(in the rows, 128 means zero)
Known rows, with every way that one mark hangs from another
vuzib(bosit(ganur(vipon)) budemod(nira)): [ 81 189 158 133 117 127 124 158 175 141 133  37 149 118 156 105 121 134
 179 136 125 134  84 157]
vuzib(bosit(ganur(vipon))): [ 72 116 157 104 108 112 111 156 174 138 134  94 150 116 153 107 124 126
 170 138 137 130 107 142]
bosit(ganur(figeb) vuzib(budemod(nira))): [104 237 152 119 119 118 129 200 180 159 126  71 142 128 179 120 130 148
 165 141 109 146  85 129]
refa(vipon(ganur(bosit(vuzib(budemod))))): [126 187 123 136 115 137 129 148 125 141 114  67 157  99 185 102 126 140
 183 149 145 127 118 148]
retep(ganur(bosit figeb)): [ 82 165 145 100 108 101 116  89 166 198 120 105 159 129 163 130 135 144
 157 142 142  65 120 161]
vuzib(bosit(ganur) budemod(nira)): [ 95 185 155 136 116 133 127 157 172 138 114  36 149 108 155  87 118 135
 166 136 125 153  84 165]
nira(budemod(vuzib(bosit(ganur)))): [ 88 105 131  78 115 107 112 168 155 132 127  89 148 117 171  88 119 124
 180 146 128 142 109 158]
vipon(ganur(figeb)): [ 90 145 162 132 105 108 121 135 139 171 129  81 166 102 169 112 139 142
 156 140 154  54 120 128]
retep(ganur(bosit)): [ 76 140 133 103 109 108 124  84 142 168 118 111 157 116 163 109 117 136
 158 141 152 104 119 159]
nira(budemod): [ 81 122 148  66 119 110 115 145 129 151 135 107 160 108 166  62 109 129
 181 142 137 117 117 128]
budemod(nira vuzib(bosit(ganur))): [101 118 129 146 107 113 127 169 174 139 117  34 149 124 170  90 118 128
 159 130 139 141  83 158]
budemod(vuzib): [ 85 143 123 131 109 102 121 155 135 164 129  98 158 128 179  74 111 131
 152 137 143 114 112 127]
budemod(nira vuzib(bosit)): [ 98 114 122 152 108 117 126 143 167 170 121  13 158 132 173  69 117 128
 158 127 144 112  87 160]
refa(vipon): [123 136 142 114 111 123 118 138 134 155 123 100 161 106 166  55 112 134
 175 136 137 128 121  89]
retep(ganur(vipon)): [ 61 126 143 101 110 107 122  84 132 159 154 116 158 119 168 112 117 136
 171 134 148  99 121 108]
nira(budemod(vuzib(bosit))): [ 84  98 124  85 116 112 112 146 148 157 131  72 156 123 173  68 118 123
 181 143 133 117 110 162]
retep(ganur(bosit vamibar)): [ 77 161 129  98 108 104 119  85 132 169 120 111 158 126 169 125 115 148
 161 139 149 106 115 112]
vipon(ganur): [ 84 119 149 135 106 117 129 130 114 137 128  84 166  90 171  92 120 135
 155 139 163  92 120 129]
vuzib(budemod(nira)): [ 91 212 150 140 119 127 132 144 137 161 125  47 160 115 164  63 109 139
 165 134 136 120  90 135]
refa(vipon(ganur)): [126 118 142 135 107 127 128 128 114 135 125  83 165  86 172  82 122 135
 176 138 154 110 126  99]
bosit(ganur(vamibar)): [ 86 168 153 100 109 102 116 171 138 125 125 133 150 113 164 107 111 145
 158 137 133 154 106  66]

Rows
[ 93 192 164  95 108  96 109 177 162 157 126 129 151 124 163 129 129 154
 157 139 124 115 107  67] -> bosit(ganur(figeb vamibar))
[ 79 193 150  84 113  96 109 205 174 157 150 126 144 146 181 156 134 151
 171 140 118 124 101  60] -> bosit(ganur(figeb vamibar vipon) vuzib)
[101 209 166 134 114 126 122 162 195 167 115  32 151 118 153 106 134 144
 169 139 117 116  83 166] -> vuzib(bosit(ganur(figeb)) budemod(nira))
[ 92 216 125 127 120 126 130 165 158 174 112  49 151 131 179  88 114 137
 166 142 131 134  89 179] -> ganur(bosit(vuzib(budemod(nira))))
[ 93 187 128 150 114 129 139 153 134 148 114  30 157 108 185 114 124 138
 164 143 153 109  97 184] -> vipon(ganur(bosit(vuzib(budemod(nira)))))
[ 92 180 148 144 116 139 126 129 164 172 118  13 159 117 159  62 116 135
 167 134 132 121  86 170] -> vuzib(bosit budemod(nira))
[ 85 158 139 126 105 109 121 134 115 146 114  82 164 106 173 124 125 144
 158 141 163  84 114 125] -> vipon(ganur(bosit vamibar))
[126 137 139 129 107 123 122 128 106 135 126  84 164  94 176  94 122 147
 177 136 151 110 123  54] -> refa(vipon(ganur(vamibar)))
[ 85 188 127 135 114 126 132 152 129 150 116  69 156 106 185 118 126 138
 162 150 151 109 112 183] -> vipon(ganur(bosit(vuzib(budemod))))
[ 63 185 140  98 111 101 106 145 140 170 135 100 161 142 167 119 118 141
 173 136 147  87 107 106] -> ganur(bosit vamibar vipon)
[ 85 187 155 121 115 131 119 157 164 139 115  83 148 106 156  91 120 135
 166 146 122 151 103 163] -> vuzib(bosit(ganur) budemod)
[ 77 159 164  97 106 104 100 165 186 162 137  92 152 134 156 137 140 144
 171 138 125  97 103 101] -> vuzib(bosit(ganur(figeb vamibar vipon)))
[ 94 204 131 132 121 131 134 167 147 166 129  51 151 126 183  72 109 139
 165 137 129 148  89 132] -> bosit(vuzib(budemod(nira)))
[ 92 155 161 101 106 107 104 161 184 160 118  93 151 124 156 123 136 146
 159 138 126 115 104 107] -> vuzib(bosit(ganur(figeb vamibar)))
[ 69 192 162  97 110  96 100 153 157 196 154 103 162 149 167 126 134 152
 170 134 132  54 108  56] -> ganur(figeb vamibar vipon)
[126 153 131 126 107 121 119 131 115 144 112  80 164  99 174 109 124 145
 178 140 157 103 121  94] -> refa(vipon(ganur(bosit vamibar)))
[ 59 141 136  98 111 103 120  85 144 168 139 111 158 126 165 128 120 134
 172 139 151  86 117 152] -> retep(ganur(bosit vipon))
[ 90 119 128 129 106 109 119 168 166 140 119  87 148 121 170  97 120 128
 156 140 135 142 106 154] -> budemod(vuzib(bosit(ganur)))
[ 75 175 172  96 109  94 109 179 175 159 144 126 152 126 158 131 133 139
 169 139 127  93 109 109] -> bosit(ganur(figeb vipon))
[ 97 210 139 122 119 126 137 196 156 128 124  76 142 116 179  98 111 140
 165 140 119 184  85 127] -> bosit(ganur vuzib(budemod(nira)))
[101 135 126 141 107 109 123 170 167 137 118  36 150 131 174 106 117 138
 160 130 138 143  81 117] -> budemod(nira vuzib(bosit(ganur(vamibar))))
